What can hang from each mark:
z45: z739
z56: z96
z234: z551 z697
z570: z45 z349 z697
z349: z44
z247: z349
z697: z570
z96: z973 z998
z35: z551
z551: z234 z973
z739: z45
z998: z96
z973: z96 z551

In the rows, zero is written as 128.
Known rows, with every way that one mark hangs from another:
[z551 [z234 [z697 z570]]]: [125 175 177 105 107 126 124 183 145 125 137 154 143 148 175 138 170 151
  97 145 107 118 130 125 195 126  78 151 120 126 122 143 159 115 112  86
 141 140 156 153 180 128  94 147 132 104]
[z551 [z234 [z697 z570]] [z973 [z96 z998]]]: [139 188 167 101 120 118 125 205 139 109 139 170 142 151 195 143 167 195
 119 142  85 135 155 127 220 120  98 184 122 121 120 124 150 134 112  98
 169 145 168 179 166 107  79 217 138 108]
[z56 z96]: [125 165 169  99 119 121 127 161 175 139 146 149  90 113 159 156 141 185
 121 134 112 131 148 140 151 112 126 130 139 120 130 140 166 129 117  97
 177 132 125 133 160 126  79 149 136  92]
[z56 [z96 z973]]: [121 160 158  98 126 113 130 181 179 135 137 151 103 102 132 149 138 191
 121 148 110 115 161 149 201  99 136 156 146  98 121 142 161 124 118 101
 173 129 151 133 151 120  80 158 128  92]
[z551 z234 z973]: [157 174 164 105 149 140 137 201 168 124 140 167 118 125 136 138 169 173
 106 146 108 102 138 140 196 112 106 152 139 122 128 144 163 137 108  99
 122 121 140 134 180 129 108 172 149 102]
[z35 [z551 [z234 z697] [z973 [z96 z998]]]]: [172 192 171 106 125 126 124 198 150 124 157 181  98 138 194 138 137 218
 127 145  84 145 159 143 216 116  90 177 131 133 126 133 161 132 125  96
 166 155 157 178 173 114  69 206 160 114]
[z998 [z96 z973]]: [122 161 139  95 133 102 131 183 177 128 131 144 113 110 108 150  94 176
 130 156 111 120 162 149 196  98 139 163 141  99 121 141 163 126 113 101
 149 124 140 134 156 126  61 161 133  92]
[z35 [z551 [z973 z96]]]: [147 167 151  93 143 141 130 183 155 111 149 180  94 124 142 147 129 224
 133 145  99 152 143 162 213 107 140 153 141 132 123 135 162 144 116 108
 168 149 138 172 153 139  69 166 165 109]
[z998 z96]: [125 164 150  96 127 109 129 164 172 129 142 142  94 121 132 158 102 170
 130 143 113 135 148 141 144 109 127 134 135 116 129 137 168 130 112  96
 154 126 115 133 164 133  56 152 145  91]
[z35 [z551 z234 [z973 [z96 z998]]]]: [168 188 169  97 145 133 132 210 157 105 156 191  87 143 168 150 127 226
 121 137  83 150 166 149 211 107 111 183 138 119 129 130 164 140 125 103
 168 142 142 163 171 127  77 202 161 113]
[z973 [z551 z234]]: [163 164 173  99 159 139 131 185 172 117 157 166  80 135 179 147 135 169
  96 132 109 130 137 139 198 116 116 134 137 129 136 147 175 121 117  93
 151 122 122 140 192 145 100 143 163 105]
[z45 z739]: [133 168 165  99 122 115 122 185 161 118 138 150 112 119 129 126 130 173
 129 142 108 125 134 164 180 143 135 130 139 136 133 136 165 135 112  97
 110 131 117 141 148 151  91 132 144 104]
[z570 z45 [z349 z44]]: [141 157 143  98 150 123 125 150 132 130 129 144 134 139 140 130 137 182
 131 146 118 101 146 146 129 113 114 145 128 135 108 163 169 138 120  92
 110 123 128 109 172 102 103 103 124  92]
[z973 [z96 z998] z551]: [147 164 160  88 138 112 124 171 154 103 156 165  72 138 189 157  94 213
 135 122  89 167 165 148 189 112 151 142 137 131 133 124 170 132 120 103
 182 133 118 164 160 124  57 172 166 105]
[z35 z551]: [136 165 160  93 117 132 126 170 150 123 149 169  99 130 138 147 117 189
 120 139 104 139 145 158 174 111 123 139 141 133 127 142 170 123 123  95
 142 142 135 143 167 145  72 119 160 108]
[z973 z551]: [146 153 158  91 143 133 127 165 164 116 150 158  91 127 166 149 124 175
 119 133 107 136 142 150 183 114 140 122 141 135 132 140 172 122 119  98
 152 128 120 143 174 140  73 126 166 105]
[z973 [z96 z998]]: [132 173 159  95 112 102 128 174 147 110 146 157  95 137 149 153  99 206
 138 126  90 151 163 145 168 110 131 147 135 123 129 122 166 139 114 102
 160 130 122 156 147 111  64 171 150  99]
[z234 z697]: [136 169 159 107  98 115 122 155 148 141 140 140 121 119 155 133 139 164
 126 144 110 116 137 141 172 123 100 121 131 143 125 140 166 122 111  92
 120 137 143 149 164 114  74 131 145  99]
[z697 [z570 z349]]: [104 154 148  99 106 131 131 165 126 119 121 158 178 146 150 156 162 159
 118 142 112 133 145 136 154 123 123 157 135 127 111 131 153 126 115  90
 154 132 142 119 166 120  87 110 118  99]
[z96 [z973 z551]]: [140 149 150  93 149 124 129 186 164 116 141 161 104 115 141 142 123 184
 119 146 105 121 156 156 233 105 151 150 147 115 124 143 168 118 119 102
 145 125 146 145 165 133  78 134 158 105]
[z247 [z349 z44]]: [139 163 153  98 162 134 130 158 158 122 146 148 126 141 148 156 119 188
 133 132 117 125 131 162 148 137 126 148 126 100 113 141 175 145 120  95
 143 130 124 119 162 132  74 116 119  92]
[z234 [z551 [z973 z96]] [z697 z570]]: [145 164 142  95 116 138 132 186 131 101 136 163 122 138 158 142 192 201
 128 149  87 139 138 144 237 113 138 157 130 133 112 129 148 140 103 104
 184 148 160 191 146 141  67 173 148 113]
[z96 [z973 [z551 z234]] z998]: [159 171 166  95 151 116 129 212 168 111 149 171 100 133 167 144 119 184
 107 135  90 119 177 145 235 106 127 180 144 101 131 134 170 116 127  95
 147 120 150 138 181 121  86 171 151 107]
[z35 [z551 z234 z973]]: [166 178 168 100 151 150 134 202 163 121 150 185 103 129 145 142 160 192
 105 148 102 118 144 151 212 112 105 164 141 126 129 145 165 130 121  96
 139 139 145 142 185 147  99 160 160 112]
[z739 z45]: [145 192 158  98 123 120 130 166 169 135 151 147  99 136 114 145 135 181
 124 141 109 117 137 145 179 113 129 124 147 144 130 155 172 128 119 103
 102 141 132 148 171 139  86 132 153 107]
[z570 z45 z697]: [159 160 154  92 126 116 127 149 131 128 131 144 105 119 123 122 136 174
 109 148 110 101 143 142 184  91 109  93 138 154 134 172 165 119 117  96
  87 136 131 153 178 102  86 132 136  99]
[z973 [z96 z998] [z551 [z234 [z697 z570]]]]: [144 177 179  93 128 121 120 189 144 105 155 168 106 162 236 153 134 192
 111 128  88 162 155 125 220 123 109 164 119 125 128 129 163 119 122  92
 198 147 149 185 178 127  67 189 153 110]
[z96 [z973 z551] z998]: [144 160 150  89 136 108 127 191 156 111 144 163 106 124 146 147 105 192
 131 136  87 128 181 155 222 104 154 169 148 106 126 127 168 117 128  99
 147 124 151 140 161 117  63 153 153 107]
[z56 [z96 [z973 [z551 z234]] z998]]: [157 172 180  96 152 119 128 206 188 124 156 168  76 119 193 156 131 198
 106 133  93 128 184 140 220 102 129 184 144  89 132 137 168 113 132  95
 201 127 149 134 180 120  82 189 142 101]
[z697 [z570 [z349 z44]]]: [110 156 152  91 135 128 129 167 127 116 126 155 179 166 163 157 154 172
 127 142 109 126 141 140 151 131 126 168 116 113  98 131 162 134 114  96
 159 138 137 117 159 124  95 114 108  94]

Rows:
[154 161 159  96 177 124 133 203 193 120 150 159  80 120 162 152 108 177
 104 151 111 128 160 142 225 100 131 169 139  93 129 148 171 118 118  97
 174 125 133 142 184 144  76 172 147  96]
[z998 [z96 [z973 [z551 z234]]]]
[168 178 177 103 133 118 122 179 161 122 164 162  76 143 229 144 116 199
 119 129  92 151 154 132 207 122 101 148 125 133 134 136 172 125 122  92
 183 139 134 177 181 113  72 189 162 107]
[z973 [z96 z998] [z551 [z234 z697]]]
[163 163 136  95 143 140 142 189 153 100 144 168  83 125 125 147 165 214
 129 140  91 135 143 155 215 101 156 144 145 127 120 131 159 153 104 109
 167 130 129 168 147 144  77 169 164 109]
[z234 [z551 [z973 z96]]]
[133 164 161  96 153 119 124 201 172 124 142 154 120 137 194 148 133 164
 105 160 107 132 155 130 248 111 114 180 124  97 119 147 159 105 118  90
 185 143 165 161 183 140  62 178 135 103]
[z998 [z96 [z973 [z551 [z234 [z697 z570]]]]]]
[163 173 177  93 154 123 129 191 167 106 162 173  67 147 204 155 109 205
 114 123  90 157 158 137 198 113 125 152 134 121 136 131 174 131 120  98
 184 128 116 163 179 126  79 186 166 106]
[z973 [z96 z998] [z551 z234]]
[146 175 146  92 102 121 129 191 122  95 138 167 126 149 168 148 176 212
 140 139  71 146 163 143 226 114 137 175 131 126 114 113 147 137 113 102
 184 149 166 185 142 121  50 193 150 116]
[z234 [z551 [z973 [z96 z998]]] [z697 z570]]
[165 175 169 105 132 112 123 198 162 129 150 161 110 129 191 132 128 179
 113 143  90 111 174 140 235 115 104 173 137 111 128 140 168 107 128  89
 144 131 166 153 184 109  74 169 150 109]
[z96 [z973 [z551 [z234 z697]]] z998]
[161 162 169 107 147 126 127 195 170 132 147 158 107 119 182 127 146 168
 101 151 108 108 146 142 251 114 102 155 136 118 125 153 167 111 119  92
 141 131 162 156 185 124  91 153 152 106]
[z96 [z973 [z551 [z234 z697]]]]
[155 162 124 101 112 146 130 164 105 116 117 157 163 133 147 121 225 171
 122 158 100 105 151 138 192 109 118 159 140 152 106 156 142 129 118  85
 133 135 170 141 175 112  80 119 131 114]
[z234 [z551 z973] [z697 [z570 z45 z349]]]
[115 168 158  85 128 114 118 183 130 100 125 150 126 134 121 117 151 167
 119 146 109 121 139 157 183 130 133 144 135 138 130 157 154 126 117  94
  98 133 138 147 154 155  94 129 139 108]
[z697 [z570 [z45 z739]]]
[160 163 172  97 169 139 133 185 175 110 161 168  63 137 194 150 124 197
 100 130 107 153 133 137 210 113 126 133 133 128 133 145 174 133 112 100
 184 128 112 168 182 145  95 165 164 103]
[z973 z96 [z551 z234]]
[159 152 158 100 142 124 132 149 131 137 131 147 165 148 157 144 140 180
 125 149 111 108 137 144 161 120 110 122 121 131 105 146 169 131 115  99
 132 150 122 127 170  95  95 122 105  92]
[z570 [z349 z44] z697]
[139 151 144  89 162 115 129 183 181 119 143 151  89 111 143 154  94 182
 128 153 109 136 164 152 215  98 159 157 143  98 126 143 167 119 119 101
 171 128 134 143 168 139  54 156 150  97]
[z998 [z96 [z973 z551]]]
[158 165 161 106 159 119 125 193 186 139 150 148  88 115 187 141 113 170
 110 159 113 122 156 135 230 110 108 165 131 105 126 152 168 111 119  90
 168 133 149 156 187 129  67 176 147  99]
[z998 [z96 [z973 [z551 [z234 z697]]]]]
[169 160 155  95 162 117 120 161 123 129 125 140 148 137 145 108 139 184
 130 161 116  95 136 161 163 135 118 122 123 150 114 171 165 134 121  94
  88 149 119 135 164 111 109 121 108  98]
[z570 [z45 z739] [z349 z44] z697]
[159 185 166 102 145 122 135 205 161 108 147 172 102 137 158 146 139 207
 121 136  89 133 160 137 199 110 115 175 135 118 129 127 162 148 113 104
 157 127 137 155 166 111  91 215 151 104]
[z551 z234 [z973 [z96 z998]]]
[142 165 161  88 137 109 123 185 179 126 151 162  90 116 178 158 116 205
 131 134  92 134 188 151 209 101 158 172 147  96 129 130 166 115 134 100
 197 131 150 138 160 115  56 172 145 100]
[z56 [z96 [z973 z551] z998]]
[146 167 143  97 105 139 130 187 129 109 131 160 141 136 146 141 208 174
 121 147  89 115 143 145 223 116 129 154 135 128 113 128 150 127 109  96
 149 142 167 163 157 142  71 149 148 115]
[z234 [z551 z973] [z697 z570]]
[138 173 170  96 128 114 121 209 145 110 141 167 140 150 198 141 149 172
 107 144  86 123 173 133 251 118 109 192 131 105 121 134 158 101 127  90
 161 138 181 157 179 119  72 172 139 112]
[z96 [z973 [z551 [z234 [z697 z570]]]] z998]
[116 162 148  95 124 124 118 174 120 109 115 152 161 136 138 119 165 163
 124 151 116 125 143 151 160 137 128 155 138 145 120 156 148 129 122  85
 110 131 137 125 160 135  98 108 117 107]
[z697 [z570 [z45 z739] z349]]
[120 161 148  87 153 121 117 178 121 108 120 149 164 155 146 122 157 176
 134 151 115 113 139 156 153 144 131 169 120 131 106 156 156 135 120  92
 115 139 134 121 155 134 109 111 108 100]
[z697 [z570 [z45 z739] [z349 z44]]]
[166 154 147  95 153 123 128 143 120 135 125 141 146 143 149 125 141 181
 121 154 115  95 143 142 151 106 106 117 123 147 111 173 168 130 120  96
 100 144 127 128 177  85 100 111 108  92]
[z570 z45 [z349 z44] z697]
[115 155 143  88 146 127 125 161 114 114 120 149 165 159 148 139 158 175
 126 145 114 111 146 137 144 115 121 164 121 127 101 159 159 132 119  93
 129 133 143 114 167 112  98 105 114  95]
[z697 [z570 z45 [z349 z44]]]
[169 171 140  92 125 125 138 193 145  96 147 171  85 135 137 150 149 223
 141 129  74 139 169 153 203 104 154 165 145 122 124 115 159 149 112 107
 170 130 132 162 144 126  63 191 160 112]
[z234 [z551 [z973 [z96 z998]]]]
[156 158 165  99 166 135 133 206 177 117 147 168  96 125 154 138 138 175
  97 144 106 116 152 147 246 105 127 160 144 107 127 150 172 117 117  97
 142 120 146 141 183 138 100 149 153 105]
[z96 [z973 [z551 z234]]]
[168 162 153 101 130 119 123 158 123 132 119 144 142 117 139 106 151 170
 118 157 117 107 140 155 173 127 113 107 140 163 128 168 158 128 122  88
  83 142 122 140 170 108 100 117 115 103]
[z570 [z45 z739] z349 z697]
[174 166 141 105 122 135 133 174 147 115 145 158  93 120 152 134 176 208
 134 146  93 131 137 150 225 112 131 139 137 144 118 134 156 147 104 103
 164 142 143 184 149 128  72 168 162 110]
[z234 [z551 [z973 z96]] z697]
[146 173 149  95 129 112 131 185 152 105 142 167 110 128 144 149 124 214
 144 134  87 141 164 149 184 110 144 161 139 125 126 119 160 148 112 108
 153 132 138 158 146 108  67 198 152 103]
[z551 [z973 [z96 z998]]]
[109 157 140  94 117 129 127 157 115 114 116 151 159 140 138 137 162 161
 115 146 116 120 148 134 149 107 117 151 138 138 115 158 152 126 121  86
 126 126 146 119 174 109  92  99 120 101]
[z697 [z570 z45 z349]]
[133 163 150  95  89 132 128 173 128 114 135 153 128 142 155 144 182 167
 115 141  93 127 140 141 205 119 121 140 130 131 117 132 157 117 110  90
 157 142 155 161 158 145  67 124 147 112]
[z234 z551 [z697 z570]]
